Each row comes from the steps of one path. Every step used is in the known rows, and no mark comes twice. Write the path behind each row, first mark first.
Known rows:
tafel -> buras -> nelip -> guleg: 16.7  -30.8  1.6  14.7  -24.7  -37.4  35.3  -55.1  4.2  -46.1  7.8  -16.9  10.3  42.8  8.3  -30.7  -11.7  47.7  19.0  1.7  -10.4  28.3  58.7
guleg -> nelip: 32.2  -27.8  -0.7  37.6  -11.6  29.8  25.7  -28.9  -0.9  4.6  -9.1  -33.6  -4.0  48.4  -27.7  -26.3  11.1  28.9  28.0  -5.6  -1.3  53.4  46.0
guleg -> tafel -> seva -> sitabo: 23.6  -5.9  -47.6  40.6  6.8  11.1  24.8  -16.4  -18.5  -18.2  -14.9  -16.8  4.4  23.6  -17.1  -31.8  13.2  6.8  -2.2  -35.9  16.2  48.0  71.5
vunitas -> nelip -> guleg -> tafel -> buras: 25.5  -20.8  1.6  28.5  2.9  13.5  39.6  -49.8  -13.3  -24.4  -3.1  -32.8  -9.7  52.2  13.2  -24.6  -23.2  39.7  21.8  -41.6  6.9  45.5  62.1
nelip -> seva: 13.5  -32.5  -12.0  28.4  13.4  16.6  13.2  -30.5  -8.1  -23.6  34.3  -31.7  15.8  34.6  -12.4  -37.7  3.4  21.8  1.8  -42.1  55.5  25.2  38.8
sezik -> guleg: 32.9  -2.1  -14.1  31.3  -32.1  -34.3  -5.6  -61.9  20.9  -23.8  5.0  -15.8  12.8  52.5  -19.6  -32.5  1.5  3.2  7.2  -4.8  -6.7  43.1  29.9
rafum -> guleg -> nelip -> seva: 36.4  -43.5  -9.6  27.1  4.0  27.9  23.9  -44.2  -7.3  -33.4  22.4  -31.9  7.5  29.8  -23.2  -37.5  -12.5  15.0  17.0  -21.3  39.9  36.7  55.8
tafel -> seva: 6.7  -26.4  -26.0  45.7  -8.0  12.5  13.2  -35.4  -8.1  -24.5  2.0  -54.1  17.7  33.5  -6.2  -25.6  -1.5  6.7  15.4  -28.4  30.1  36.0  32.6
guleg -> tafel: 34.6  7.3  -8.3  43.9  24.1  20.2  15.0  -34.7  5.5  3.0  -4.8  -32.0  -7.6  55.3  -11.4  -31.6  6.8  30.8  2.0  -51.9  1.2  45.1  45.2
nelip -> guleg -> lugos: 35.4  -5.8  6.1  31.4  -0.6  -8.1  36.5  -44.7  -6.5  -23.9  4.8  -27.0  19.7  39.0  -2.0  -32.9  3.2  24.0  0.8  -13.5  -19.4  32.4  5.6
seva -> tafel -> buras -> nelip -> vunitas: 18.4  -48.8  4.8  8.4  -11.9  -16.9  39.7  -55.6  1.0  -23.3  -37.3  -11.1  -2.0  25.0  -13.9  -22.8  5.6  76.1  10.4  -64.9  50.0  37.8  39.0
buras -> nelip: 19.7  -21.8  4.7  29.7  -27.5  -6.0  12.0  -38.2  13.2  -6.2  -5.2  -21.3  -1.8  50.6  -18.8  -19.1  18.2  67.6  7.3  1.7  4.3  43.9  44.7
rafum -> guleg: 43.1  -3.6  -1.8  33.7  0.3  -3.8  -17.8  -49.0  29.9  -21.6  -10.7  -18.3  8.8  64.5  -37.1  -21.6  -7.3  -7.9  19.0  -1.0  21.0  29.4  24.6
tafel -> vunitas: 10.5  -32.2  -12.1  45.9  -8.4  8.7  13.5  -43.7  -3.0  -12.6  -8.9  -34.1  1.0  38.4  -14.9  -20.6  3.3  25.5  23.8  -25.7  32.1  36.6  -1.8
vunitas -> nelip: 23.1  -21.1  0.5  40.2  -14.8  20.3  -7.9  -33.3  -4.4  -1.2  -12.5  -32.1  8.3  70.1  -26.0  -13.2  22.0  49.4  16.3  -3.3  19.0  58.7  59.9
buras -> nelip -> vunitas: 16.1  -45.8  -0.2  24.0  -9.3  -19.5  22.4  -45.9  3.5  -19.3  -38.8  -9.5  11.2  32.9  -19.6  -27.3  16.8  73.1  8.7  -54.1  49.3  31.9  24.0
rafum -> guleg -> sezik: 45.8  -9.8  -0.7  28.4  39.5  3.2  29.9  -37.3  17.9  -14.1  -18.1  -25.0  -14.2  55.1  -31.0  -30.9  -6.7  9.5  28.7  -11.0  13.3  22.4  13.5
tafel -> buras -> nelip: 15.7  -32.7  12.7  24.5  -33.0  3.1  27.9  -43.1  3.4  -11.6  -6.7  -23.5  -12.4  47.3  -3.8  -14.1  0.0  71.3  15.9  -5.8  12.8  45.6  44.7
nelip -> guleg: 17.8  -14.7  -9.6  22.1  -0.9  -35.2  13.9  -42.0  9.4  -36.9  12.9  -18.9  24.0  50.6  -4.6  -38.7  -1.3  12.0  15.1  -9.4  -4.1  19.6  42.9
sezik -> guleg -> tafel -> vunitas -> nelip -> seva -> sitabo: 31.9  -23.0  -42.0  30.5  -4.6  6.1  22.4  -33.8  -26.5  -33.0  0.8  -1.1  3.0  21.2  -20.2  -34.9  11.2  27.3  -4.9  -26.8  29.5  55.4  85.0

Write each row's path:
21.1  -37.1  -13.8  12.7  -10.7  2.7  38.1  -62.8  -0.9  -30.4  8.8  -32.1  -13.3  11.3  -17.2  -22.9  1.5  43.3  8.4  -40.0  32.1  45.4  43.2 : buras -> nelip -> seva -> tafel -> vunitas
28.5  -31.1  -7.9  25.9  27.4  -10.5  55.2  -43.7  -8.7  -31.6  -11.2  -29.9  -6.1  44.2  -6.8  -36.5  -4.1  40.3  33.4  -8.9  -2.6  29.4  36.7 : tafel -> vunitas -> nelip -> guleg -> sezik
30.6  -37.5  -19.3  14.2  -16.6  1.2  41.4  -72.3  -2.4  -35.8  9.4  -33.2  -11.6  8.6  -19.0  -28.5  -6.9  24.4  14.0  -36.5  21.5  51.8  45.6 : sezik -> guleg -> nelip -> seva -> tafel -> vunitas
23.0  -27.4  -15.5  41.3  -3.6  -6.1  37.1  -62.6  -5.7  -33.8  -8.3  -30.9  -6.6  29.6  3.4  -30.4  -11.1  45.2  18.3  -33.0  -0.1  39.9  31.8 : buras -> nelip -> guleg -> tafel -> vunitas
19.8  -46.8  -15.5  37.5  4.7  32.3  21.6  -48.5  -28.3  -32.8  19.2  -40.2  6.5  31.2  -7.2  -30.9  -2.9  50.0  8.7  -41.8  52.7  47.4  60.7 : guleg -> tafel -> vunitas -> nelip -> seva
23.3  -41.4  -5.7  20.8  -14.3  5.3  38.4  -59.0  -12.7  -41.8  30.1  -27.6  -2.4  24.1  6.4  -35.3  -16.7  56.4  1.2  -36.3  33.8  39.3  65.0 : sezik -> guleg -> tafel -> buras -> nelip -> seva
26.7  -33.3  3.3  0.0  -2.8  26.0  51.1  -48.3  -6.8  -18.6  15.8  -34.8  -20.3  27.5  -7.4  -21.5  -14.7  29.9  15.0  -48.9  32.4  48.3  67.9 : guleg -> nelip -> seva -> tafel -> buras
53.4  1.3  12.2  38.7  0.2  14.0  14.8  -48.5  8.2  -12.8  -11.8  -26.6  9.2  49.0  -24.8  -20.6  -1.3  10.2  3.2  -7.9  -1.6  37.4  -7.7 : rafum -> guleg -> lugos
29.8  -22.8  6.9  26.6  -32.7  -3.7  34.5  -60.1  3.5  -19.8  -6.9  -22.9  -18.5  43.6  2.2  -19.3  -10.2  70.6  10.7  -14.7  -6.1  53.4  58.8 : sezik -> guleg -> tafel -> buras -> nelip
26.9  -24.9  -38.2  32.2  7.1  19.7  23.9  -22.3  -30.1  -23.8  -0.3  -6.0  1.3  23.3  -21.4  -32.5  16.4  32.8  -3.7  -33.3  38.8  52.5  82.5 : guleg -> tafel -> vunitas -> nelip -> seva -> sitabo
22.0  -25.9  1.1  1.6  -23.7  -40.8  41.2  -60.9  9.6  -47.3  9.6  -15.9  3.0  36.8  3.7  -29.9  -10.7  48.3  14.3  -4.1  -15.7  32.5  72.7 : seva -> tafel -> buras -> nelip -> guleg
14.4  -52.7  -13.4  34.9  -2.2  27.5  16.1  -45.4  -26.6  -33.7  21.4  -39.1  12.2  32.6  -10.6  -27.2  0.1  46.4  12.1  -31.7  59.2  44.1  53.2 : tafel -> vunitas -> nelip -> seva
32.3  -17.5  -5.0  -9.7  -1.2  -1.6  32.4  -51.9  13.7  -24.2  26.4  -25.1  -11.2  19.6  -26.0  -28.1  13.4  44.9  -10.7  -42.2  21.5  46.5  86.3 : buras -> nelip -> seva -> tafel
23.8  -25.9  12.2  6.3  -31.4  -1.6  36.6  -51.2  10.6  -12.7  -4.2  -23.0  -21.5  39.3  -9.7  -12.1  2.7  71.5  9.1  -13.8  4.7  51.8  66.6 : seva -> tafel -> buras -> nelip
21.8  -23.3  -7.2  24.6  -12.5  -25.2  9.3  -48.2  -1.4  -39.2  3.9  -22.7  24.4  58.3  -7.7  -31.0  2.6  33.6  19.1  3.2  -6.2  37.3  68.4 : vunitas -> nelip -> guleg
32.1  -47.0  -8.9  26.4  -14.6  -14.7  29.2  -57.9  -1.6  -24.3  -38.4  -13.7  13.2  28.9  -25.4  -37.4  3.7  38.6  21.7  -50.6  32.4  44.0  28.1 : sezik -> guleg -> nelip -> vunitas
17.9  -40.5  -9.5  30.3  2.1  26.8  8.4  -35.6  -19.0  -26.0  25.4  -35.4  15.6  41.7  -14.5  -30.1  7.1  43.1  5.5  -29.7  53.5  42.6  65.4 : vunitas -> nelip -> seva
21.9  -23.1  -18.7  43.4  6.1  -2.8  33.1  -57.8  -7.6  -30.9  -5.8  -34.1  -2.4  31.7  1.5  -32.4  -12.1  29.1  19.7  -40.6  5.3  37.3  24.5 : nelip -> guleg -> tafel -> vunitas
